Each row comes from the steps of one path. Every step used is in the known rows, and no mark comes twice. Write the path behind each row, first mark first.
In the rows, 128 means zero.
Known rows:
pabu, nabe, gelu, kamigim, dugutif: [170 180  48 105  83 128 159 184 155  60 100 141 153 116 113 153 101 147
 181 138 117 128 101  88 119 146 135 163  54 101  62 159 122 176 175 133
 120 117 113 113 117 143 100 125 163 110  91]
dogak, babapu, manive, dugutif: [103 135 116 166 107 152 129 106 127 168  75 112 103 127 108 136 122  84
 107 100 108  63 132  64 127 120 113  80 154 100 163 124  27 137 142  82
 106 179 127 162 142 138 147 100 131 121  96]
pabu, babapu, nabe, gelu, kamigim, dugutif: [138 148  57 114 111  74 140 184 139  77  83 150 158 126 111 107 137 130
 201 160 131 139 101 101 129 128 133 145  98 133 105 170 171 133 181 142
 127 113 120 158 117 109 154 121 123 117  89]
pabu, babapu: [151 143 107 125 136 126 148  95 102 103 105 117 140 144 127 118 153 120
 157 143 124 119 150 158 142 126 160 102 126 161 100 125  82 144 134 130
 128 163 118 143 140 122 142 140 133 110 120]
nabe, gelu, kamigim: [137 147  75 125  91 146 143 143 117  50  67 128 150 161 137 128 139  85
 190 166 138  98  84 110  96 126 144 129 117 143  51 137  96 143 177 120
 141 146 116 144 107 145  93 113 174 109 116]
nekate, dugutif: [173 155  95 126 132 106 175 106 124 120 129 128 132 141 128 116 138 132
 159 147 132 106 150 157  80 149 121 112  84  92 131 123  89 156 132 136
 118 197 129 139 105 152 148 110 156  85  97]
kamigim, pabu, babapu, manive, dugutif: [115 156  77 144 140 121  85 107 156 155  93 126  99 119 115 113 154  93
 101  99  95  81 124  94 159 122 105  95 169  86 138 152  66 138 123 119
 130  96 154 127 137 129 148 118 126 106 109]
nabe, pabu, babapu: [171 155 125 130 138 155  91 104 106 123 118 114 135 155 129 106 171 115
 156 129 147 124 178 153 146 101 159 108 142  97  91 148  78 107 118 126
 121 165 128 131 102 134 152 131 147 116 104]
pabu, nabe, gelu, kamigim, dugutif, babapu: [149 164  81 106  93 125 156 189 176  94 116 133 146 132 141 142  83 163
 163 157 120 135  92 104 124 134 167 155  34 119  70 155 118 180 183 110
 122 118  82 137 100 111 115 140 150  80 103]
pabu, kamigim, gelu, nabe: [164 166 113 130  83 122 160  96 127  84 149 116 172 136 126 123 101 157
 168 120 124 131 150 123 116 115 105 131 149 150 107 167  79 232 106 117
 170 151 200 114 151 149 111 194 121  99 150]
nekate, dugutif, nabe, gelu, kamigim, pabu: [119 156  79  91 147  97 140 168 172  77 110 136 124 146 161  96 135 119
 164 176 140 108  73 163  67 127  98 157  67  76 120 137 128 120 128 130
 151  96 103  96  69 149 149 112 149  74 128]
manive, dugutif, kamigim: [150 163 103 161 142 131 119 104 121 168  99 149 122 136 124 125 107  75
 121 133 138  57 120  64 129 131 107 134 111 127 130 111 106 143 163 105
 124 193 121 175 102 125 157 100 187  91  80]
babapu, nabe: [ 98 152  96 151 128  88 191  89  98 103 116 155 132 140  97 115 137 106
 141 128 124 124 131 159 104 165 108  92 135 142 139 140  89 156 147 136
 139 185 160 151 138 119 140 106 115 106 131]
manive, dugutif, babapu, dogak: [141 178 105 130 160 115 117  99 144 209  85  95  90 173 168 121  71 154
 103 138 145  79 111 107 124 144 132 104  55 130 106 124  32 177 123  89
  92 177 125 184 110  91 134 129 189  40 112]
gelu, kamigim, dugutif, nabe, pabu, babapu: [151 178 123  98 143 125  49 147 132 122 134 117 118 132 134 107 144 109
 198 124 153 176 146 138 140  70 129 161  88  98 108 129 160  55 125 175
 120 133 130 122  56  96 164 137 129  66 102]
pabu, nabe: [141 172  95 129 111 129 197  88 115  82 131 143 133 128  97 151 114 141
 126 115 106 125 141 150 129 170 140 112 112 136  97 141  57 187 140 114
 120 170 132 104 158 134 108 130 145 108 128]
babapu, dugutif, manive: [ 74 177  93 125 134 113 139 101 131  77  90 101 124 126 132 131 135 104
 155 149 159 114 153 106  54 126  78 144 144 121 129  97  62 161 135 168
  60 162 111 152 120 103 186 103 139  93 113]
nabe, gelu: [151 142  85 144 122 146 169 144 130  64  65 131 162 154 142 116 137 103
 159 144 141  92 115 136  90 145 139 109  97 127  95 133  52 179 153 116
 153 165 115 139 136 173 121 124 159 142 114]
gelu, nabe, pabu, kamigim: [154 206 149 130  96 143 112 111 125 124 149 111 124 129 103 118 145 123
 154 109 155 125 181 141 116 117 112 124 160  87  75 158  84 168  95 104
 156 179 216 120  80 129 134 151 115 117 129]
manive, dugutif, kamigim, pabu, babapu, nabe: [100 147  88 140 177  74 118 109 139 178 116 166 109 131 113  88 129 117
  93 150 117  74 113  87 177 140  94 136 157 116 164 159 144 125 141  97
 128 111 130 158 106  90 211  98 129  86  96]
dogak, babapu, rova: [116 117 129 141 103 156 168 101 109 179  92  85 121 159 162 106 135 104
 110 165 130  99 160 129 106 155 125  98 121 142 131 132  60 147 124  94
 104 190  93 139 173 106 151 121  91 126 160]
kamigim, gelu, nabe, pabu, babapu: [187 170 144 137 138 120  85  91 111  90 149 120 171 168 128 114 141 156
 179 131 144 140 162 133 139  86 132 110 171  86 109 154  81 155  92 142
 141 124 185 127 114 141 143 191 139 106 132]
dogak, babapu, pabu, nabe: [ 90 142 118 113 123 147 212  99  97 155 123 128 110 149 121 162  80 164
 120 145 104 133 135 119 129 142 124  93 138 106 133 136  20 136 100  73
  99 124 121 105 126 138 185 110 104 103 105]
gelu, nabe, pabu: [146 203 150 141 139 126  99  98 103 116 147 123 118 147 111 122 161  98
 159 124 159 121 155 149  94 122 103  96 154  60  90 113  74 139 102 136
 145 171 214 146  69 127 132 136 137 102 133]
nabe, pabu, babapu, manive, dugutif, nekate: [132 146 129 189 136 147  49 112 152 203 118 112 134 148  96 132 175 102
 142 117 136  84 188  58 159 116 125  93 150  76 108 154  59 122 144 139
  97 187 107 143  96 131 143 121 127 128  70]
gelu, nabe, pabu, kamigim, dugutif, babapu: [166 198 160 115 115 129  84 162 175 188 178  98 118 118 138 106 118 161
 157 109 154 153 180 142 121 102 120 137  88  66  95 149 112 172  99 112
 152 163 193 153  40 100 176 167  92  82 105]
manive, dugutif, kamigim, pabu, nabe, gelu: [148 167  60 135 145 136 144 157 176 128  90 168 134 127 134 126  92 138
  83 144 119  49  88  58 152 168 104 158  98  77 117 168  83 197 150  63
 135 103  93 111 123 160 153 109 185 123  90]
pabu, nabe, gelu, kamigim: [144 167  68 118  76 141 183 136 132  25  92 146 152 145 106 152 112 128
 165 151 119 105  88 106 119 153 156 141 105 138  44 162  89 177 178  97
 127 134 101 107 137 138  80 124 178 120 128]
pabu, babapu, rova: [143 139 105 140 118 123 155  94 120 149 106 103 136 151 149 102 152 100
 132 151 138 117 171 147 131 161 143 104 124 167  96 150 103 156 125 128
 114 173 110 127 183  94 137 146 111 129 164]
dogak, babapu: [123 124 128 124 127 160 157 105  93 127  99 101 121 154 140 123 134 124
 132 148 121 101 138 143 120 124 142  93 128 139 136 108  45 129 128  96
 125 178 100 154 129 135 153 116 115 103 107]
gelu, nabe, pabu, babapu, kamigim: [125 188 135 120 149  89 113  82 116 138 133 123 110 157  90 116 171 110
 174 143 164 146 144 145 130 127 114 101 208 115  70 147 124  81 122 117
 132 163 197 148  77  98 142 132 130 102 137]
gelu, kamigim: [130 162  96 125  96 136 123  95  98  93 107 122 125 155 119 137 142  83
 177 148 123 116 108 123 110 120 133 125 135 157  65 117 113 116 163 140
 128 160 142 147  98 112  94 109 158  65 124]
nabe, gelu, kamigim, pabu: [125 154  64 103 110 146 109 154 140  71  74 123 136 157 153 108 154 101
 158 168 123  92  72 123 104 117 118 133 120 106  63 142 101 134 148 123
 159  84 127 120  87 154 106 108 155  86 124]
babapu, manive, dugutif: [116 165  86 178 105 128 126  99 136 136  86 134 110 119  97 139 129  62
 120  77 116  75 129  73 112 135  95  91 147 101 132 130  46 159 155 121
 123 176 169 154 144 142 113 106 153 116 108]
manive, dugutif, nekate: [159 153 114 169 150 133 112 107 143 193 121 121 146 164 120 142 140 106
 135 147 130  63 138  76 114 151 113  93  95 124 106 109  54 167 140 139
 112 195 113 160  96 135 117 103 158 108  66]
nabe, pabu: [155 170 125 144 129 163 104 101 106 118 115 118 126 155 128 115 156  98
 151 115 145 117 166 140 109 108 125 110 131  70  96 130  60 122 125 130
 130 183 155 127  88 156 129 112 154 105 103]
babapu, nabe, gelu, kamigim, pabu: [ 84 151  57 114 114  95 144 151 135  66  84 151 132 155 126 102 147 104
 149 170 119 107  65 130 103 141  99 131 138 108  93 168 121 137 159 116
 157  79 145 127  99 136 123  97 123  96 136]
pabu, kamigim, gelu: [173 135  81 132  69 156 164 100 122  87 123 107 186 143 142 116  94 150
 156 117 110 122 160 114 126 107 132 144 127 159 110 183  68 210 131 112
 154 162 135 102 173 176 106 169 140 103 122]
kamigim, pabu, babapu, dugutif, nabe, gelu: [ 92 150 106  83 181  89 131 170 178  92  64 118 145 141 163  89 153 175
 145 181 167 137 102 180  94 129  95 129 135 111 135 120  76 139  95 122
 112  66  81 118 137 121 204 134 132 123 129]
manive, dugutif, nabe, gelu, kamigim, pabu: [120 176  83 117 145 119  92 154 172  98  77 143 113 154 146 104 119  67
 137 145 140  72  41  98  94 115  96 140 104  88 108 133  94 112 133 111
 151  72 131 112  86 134 116 101 183  91 116]
nekate, dugutif, nabe, gelu, kamigim: [135 151  89 109 127  99 172 157 152  59 103 140 143 151 141 113 120 104
 199 169 159 116  85 151  57 127 122 153  60 116 112 128 128 126 155 125
 135 164  92 124  95 140 133 119 174  97 123]

Which path is each row?
[178 170  75 111  89 142 139 149 149 143 124 106 141  98 131 116 114 141
 159  99 118 136 176 121 123 126 112 146  74 121 112 148 109 180 129 130
 141 180 154 128 120 151 147 138 112 101  88]  pabu, kamigim, dugutif
[ 92 123 110 155 140  95 204 146 143  90  95 147 153 162 144 101 115 128
 136 166 140 114  93 158  93 154 150  93  95 143 132 156  69 189 171  89
 152 155 107 170 132 118 153 129 125 119 130]  dugutif, babapu, nabe, gelu
[ 61 145 122 109 127 135 143 114 120 105  84  80 112 138 148 126 127 127
 142 169 155 108 156 100  64 113  94 137 154 128 156  87  45 137 121 131
  45 161  65 163 125  95 218  95 120  99 102]  dogak, babapu, dugutif, manive
[ 91 120 112 118 121 133 182  82 100 149  88  99 112 161 122 124 135 111
 144 159 130 118 118 134 116 141 124  98 161 168 122 124  77  88 151  80
 119 192 112 155 122 124 141  89 117  93 116]  dogak, babapu, kamigim
[146 159  62 108 129 141 181 147 161  66  97 144 144 133 132 124 128 158
 109 140 103 101 107 150 124 172 126 122 100  86  95 167  47 212 123  93
 146  88 115  77 144 180 122 131 147 129 130]  kamigim, pabu, nabe, gelu
[152 148 125 137 101 164 122 105 136  84 148 112 176 148 151  97  95 137
 161  97 145 148 175 141 119  77 117 166 122 112 136 184  71 161 102 115
 158 171 140  66 140 174 129 176 133 104 133]  dugutif, nabe, pabu, kamigim, gelu
[163 173 103 102 155 143  84 103 101 156  90  86 112 173 151 109 138 170
 151 138 155 124 182 145 147 125 144 119 101 110  80 154  59 121  98 121
  96 179 121 131 113 122 154 145 154  73 121]  nabe, pabu, babapu, dogak
[117 186  78  91  99 131 134 101 131  90 142 139 103 135 112 141 132 138
 127 142  85 123  97 135 146 142 125 138 134 118  62 152 102 144 139 118
 127  83 138  81 106 119  92 113 141  57 139]  gelu, kamigim, pabu, nabe
[153 164 117 143 127 102 148  85 107  75 140 129 168 153 128 132 116 136
 172 131 126 126 120 135  94 123 102  99 145 126 123 124  69 200 111 152
 159 141 200 138 141 148 109 176 140  93 147]  kamigim, gelu, nabe
[101 154  96 160 110  86 147 145 160 115  81 157 129 171 122 113 100  92
 139 166 144  79  53  75 107 128 144 117 116 132  96 168 110 151 193  73
 125 130 119 185  94  84 123  97 184  93 101]  manive, dugutif, babapu, nabe, gelu, kamigim
[111 150 115 112 157 121 144 105 121 169  99  85 104 175 179 118  90 172
 127 159 140 119 130 162 112 147 140 103  47 165  97 121  44 178 126 108
 113 187 112 168 123  99 142 147 144  31 149]  dugutif, babapu, dogak
[102 137 144 140 130 136 141 100  92 136 118 127 115 163 110  98 147 126
 124 140 139 116 163 140 122 118 127  97 159  81 163 148  65 100 124  89
 113 185 125 146  99 126 186  97 106 119 107]  dogak, babapu, nabe, pabu
[121 139 106 139 158 128 181 141 136  44  83 135 150 145 156 110 123  98
 161 138 154 113 104 173  76 146 119 114  74 140 131 116  59 163 140 132
 161 164 110 123 148 155 137 135 145 143 143]  dugutif, nabe, gelu
[129 173  80 104 131 129 165  95 139 104 137 140 113 125 117 130 130 151
  96 117  87 124 126 163 141 165 113 118 119 100 107 151  61 183 111 112
 138 108 141  75 137 148 121 124 126  90 136]  kamigim, pabu, nabe
[ 87 151  69 104 146 112 148  85 132 147 105 118 103 147 134 110 155 102
 131 140 116 125  99 157 112 150  80 112 170 131 101 139  99 103 133 122
 147 132 165 119  99 141 121  89 121  63 134]  babapu, kamigim, pabu
[ 94 105 136 184 122 151 114 111 144 223 101 104 126 145 109 150 139 108
 113 138 105  56 146  51 126 141 111  77 132 112 152 115  27 154 147 111
 101 200  79 164 125 133 148 105  98 123  79]  dogak, babapu, manive, dugutif, nekate
[102 181 120 114 144 133  74 111 131  95 101  93 124 140 135 113 161 120
 165 149 178 129 193 108  94  93 110 152 175  90 113 131  73 111 111 161
  42 146  96 142  97  94 220 113 139 108  96]  nabe, pabu, babapu, dugutif, manive
[ 86 125  61 115  99 136  99 158 148  64  62 119 131 134 134 112 175  98
 162 149 105 108  90 116 144 112 132 127 160 124  76 168 106 129 161 119
 152  76 110 116 124 140 122 131 107 107 145]  nabe, gelu, kamigim, pabu, babapu, manive
[133 179  82 130 147 124 132 105 152 165 133 161 105 120 116 133  96 130
  70 124 100  64 111  72 165 160  94 153 114  86 126 152  99 171 135  83
 120 119 118 110 111 129 159 102 170  76 100]  manive, dugutif, kamigim, pabu, nabe
[128 158  76 124 136 112 167 103 127  69 136 118 118 124 140 119 127  90
 157 142 139  99 164 127  56 137 104 146  72  98 153 120  87 162 138 170
 102 194 109 130 102 141 180 108 138  88 108]  nekate, dugutif, manive
[ 93 174  94 100 115 108 150 145 144 182 162 133 109 135 133 167  62 154
 167 143 110 176 103 104 129 108 124 139  72 100  89 141 115 126 142 125
  99  93 150 133  56  90 158 120 120  21  93]  gelu, kamigim, dugutif, babapu, pabu, nabe
[157 132  75 129 117 137  99 202 165 137 101 112 183 150 143 138 147 129
 211 187 137 111 113  80  99 133 116 145  33 122  67 119 130 155 182 180
 131 155  85 153  71 148 113 121 130 104  65]  nabe, gelu, kamigim, dugutif, nekate
[154 131  93 129 121 133 112  71 114 113 114 111 176 178 129 107 139 132
 178 139 141 151 149 119 145  88 136 138 193 129  97 195 100  93 139 124
 122 149 133 114 125 158 119 143 158  91 112]  nabe, pabu, babapu, kamigim, gelu
[138 157  79 102 145  98 181 123 153 144 164 157 117 110 127 121 111 181
 107 161 104 103 142 133 135 170  99 166  71  76 143 152 131 175 130  98
 121 148  95  95  96 148 188 110 140  58 114]  nekate, dugutif, kamigim, pabu, nabe
[149 224 112 113 115 136  76 151 152 110 176  95 110  88 124 113 125  98
 171  89 154 131 209  92  92  96  75 178  95  57 115 150 116 174  97 168
 131 165 204 122  59 124 191 154  85 111 107]  gelu, nabe, pabu, kamigim, dugutif, manive
[154 162  74 133 108 139 212 133 136  43  93 149 159 137 115 143 110 150
 138 134 121 104 117 138 115 174 149 119  90 127  87 161  45 217 153  92
 135 155 105  97 168 171 108 136 163 151 126]  pabu, nabe, gelu
[191 154 102 140  66 186 112 106 128 100 133 101 185 154 140 102 111 149
 159 105 132 132 187 108 130  79 133 152 148 105 103 201  63 177 111 107
 146 166 147  86 129 190 112 166 149 106 108]  nabe, pabu, kamigim, gelu
[131 156 121 102 173  79 147  96 142 144 143 124 115 153 115  93 151 122
 177 146 178 161 152 180 108 121 120 138 131  97 135 158 138  49 123 121
 113 198 114 110  77 117 184 111 139  85 116]  nekate, dugutif, nabe, pabu, babapu, kamigim
[173 183 140 150 127 132  93  93 112  85 149 123 166 165 130 124 132 129
 169 126 146 132 151 121 102  94  98 112 160  64 112 140  66 167  94 146
 151 145 209 125 101 165 119 174 151  97 135]  kamigim, gelu, nabe, pabu
[124 132 117 126 153 112 121  70 125  96 125 115 164 174 136  99 122 123
 178 127 157 178 139 153 131  86 120 144 171 140 132 176 106  76 125 134
 131 149 125  93 136 143 140 157 142  87 143]  dugutif, nabe, pabu, babapu, kamigim, gelu
[102 174  85 125 131 121 214  90 110 132 135 147 123 139 108 168  89 139
 139 125 113 146 133 129 118 155 110  98 125 103 102 145  37 152 114 113
 113 122 167  98 127 143 147 112 127  98 111]  babapu, pabu, nabe
[133 154 150 132 154 124  69 130 145 194 120  92 161 170 121 126 191 184
 177 192 176 141 198 124 121 122 124 112 162  93  83 118  77 116 114 156
  56 174  71 149  77 103 185 118 136 108  66]  nabe, pabu, babapu, dugutif, nekate
[144 149  96 150  71 136 149  99 123  94 140 129 179 150 113  94 105 150
 150 104 129 146 183 115 131 106 113 148 163  98 133 229  88 181 124 101
 145 167 164  97 147 164 135 152 119 112 118]  babapu, nabe, pabu, kamigim, gelu
[ 75 110 126 151 101 157 157 103 105 128  84 104 111 128 120 132 143 101
 123 119 104 106 148 125 118 124 123  84 151 132 151 118  39 142 149 101
 125 188 111 149 152 138 150 122  83 116 136]  dogak, babapu, manive
[ 87 129  89 124 132 126 113 113 135 118 102 117 110 117 126 107 176 116
 120 115  91 124 141 158 151 124 112  97 160 122 129 147  74 142 127 134
 144 104 141 116 146 133 152 137  73 103 150]  kamigim, pabu, babapu, manive
[ 98 155 124 114 166 107 127  79 121 126 122 124 111 158 116 101 153  91
 167 129 167 164 139 177 130 110 126 123 166 147 109 146 116  46 131 123
 127 177 133 111 103 109 156 119 126  98 136]  dugutif, nabe, pabu, babapu, kamigim
[ 81 154  85 100 129  77 120 100 115 103 121 145 110 150 109  97 163 115
 141 160 100 137 101 148 158 128 119 123 173 149  99 164 150 100 142 132
 135  80 147 126 104  84 145 107  95  64 140]  gelu, kamigim, pabu, babapu, nabe
[148 164 143 157 140 133  92 102 106 109 154 137 170 157 142 119 117 127
 168 142 154 121 147  94 119  87  85 147 151  85 123 138 116 161 123 139
 156 164 176 145  87 151 156 166 154  74 136]  dugutif, kamigim, gelu, nabe, pabu
[117 156  67 129 126 134 224 138 130  91  92 153 149 146 124 157  85 142
 149 139 129 124 110 111 102 155 116 108 112  85  93 162  21 179 129  91
 126 111 139  93 134 173 147 122 146 139 107]  babapu, pabu, nabe, gelu
[113 167  81 102 115 138  93 107 119 109 115 121 104 152 140 119 160  94
 150 150 107 109  96 137 117 113 109 130 138 120  69 122 114 110 132 140
 139  97 153 122  73 125 102 101 135  46 131]  gelu, kamigim, pabu
[ 83 124 122 122 141 151 172 105  88 179  99 108 112 164 152 139 110 118
 143 156 125 123 129 124 104 108 111  83 144 106 147 107  28 100 102  98
 117 134 136 146  99 143 194  98 105  92  93]  dogak, babapu, pabu
[170 117  87 140 128 105 170 111 123 123 136 139 184 147 158 112  92 159
 164 172 130 104 145 100 103 117 107 167  76 112 167 142 130 177 155 137
 132 192  92 141 123 174 174 141 173  60  99]  nekate, dugutif, kamigim, gelu
[150 140 127 130 137 103 172 116 148 154 144 117 125 152 156 109 117 148
 143 167 139 118 140 175  88 133 151 105  62 109 135 119  85 165 135 112
 120 191  98 160  86 120 167 122 148  60 108]  nekate, dugutif, babapu
[ 97 160  71 100 134 113 167 172 178 114  79 146 148 120 138 131 115 198
 116 190 146 108 103 104 115 174  81 171 128  89 106 145  95 195 139  84
  93 102  66 118 127 138 192 110 161 104 114]  babapu, dugutif, kamigim, pabu, nabe, gelu
[114 136 139 133  83 156 155 115 108 144 127 114 114 145 107  94 132 144
 121 123 133 122 188 129 139 121 132 123 168 104 139 193  76 127 114  52
 125 192 129 124 113 127 184 111  84 134 106]  dogak, babapu, nabe, pabu, kamigim
[148 144  57 108 142 109 194 168 178 106 125 161 147 122 144 114 106 188
 117 182 119  89 118 125 118 173 108 170  56  61 131 170 121 201 144  81
 136 130  68  93 107 175 190 119 156  97 109]  nekate, dugutif, kamigim, pabu, nabe, gelu
[ 69 123 130 162 108 132 154 102 133 134 115 114 114 132 137 129 128  95
 129 120 114 128 129 155 108 122 134  88 121 148 126 123  53 167 162 117
 144 181 125 165 134 110 137 137 100  85 154]  dugutif, babapu, manive
[181 174 119 154 106 157  95 104 162 123 134 117 164 151 139 100  77 115
 137  76 149 108 161  89 122  74 107 161 132  82 146 192  61 160  96  96
 140 158 152  80 130 165 126 160 178 112  96]  manive, dugutif, nabe, pabu, kamigim, gelu
[104 181 119 167  98 157  97 111 167 146 121 125  98 106 100 114 114  65
 118  47 148 107 172  93 122 100  91 135 149  75 138 173  62 138 116  93
 134 195 169  97 119 138 143 125 124 128 118]  babapu, manive, dugutif, nabe, pabu, kamigim
[140 171 138 125 116 162 126 111 135 110 142 112 125 132 130  98 127 109
 149  94 157 140 185 171 115 104 121 148 118 112 113 156  80 130 103 106
 154 193 146  84 109 140 149 141 119 112 136]  dugutif, nabe, pabu, kamigim
[ 84 144 142 148 145 131 105 101 123  98 119 122 111 127 120 105 160  85
 154  94 145 154 175 168 135  97 124 114 146 107 147 144  74  93 125 144
 138 175 137 106 135 120 166 145  95 123 155]  dugutif, nabe, pabu, babapu, manive
[126 157  88  87 126 123  82 105 118 113 113 115 112 153 138 108 166 112
 152 164 101 123 102 146 157 106 141 130 156 144  71 139 126  96 129 133
 137  80 127 122  91 104 126 121 126  56 124]  gelu, kamigim, pabu, babapu
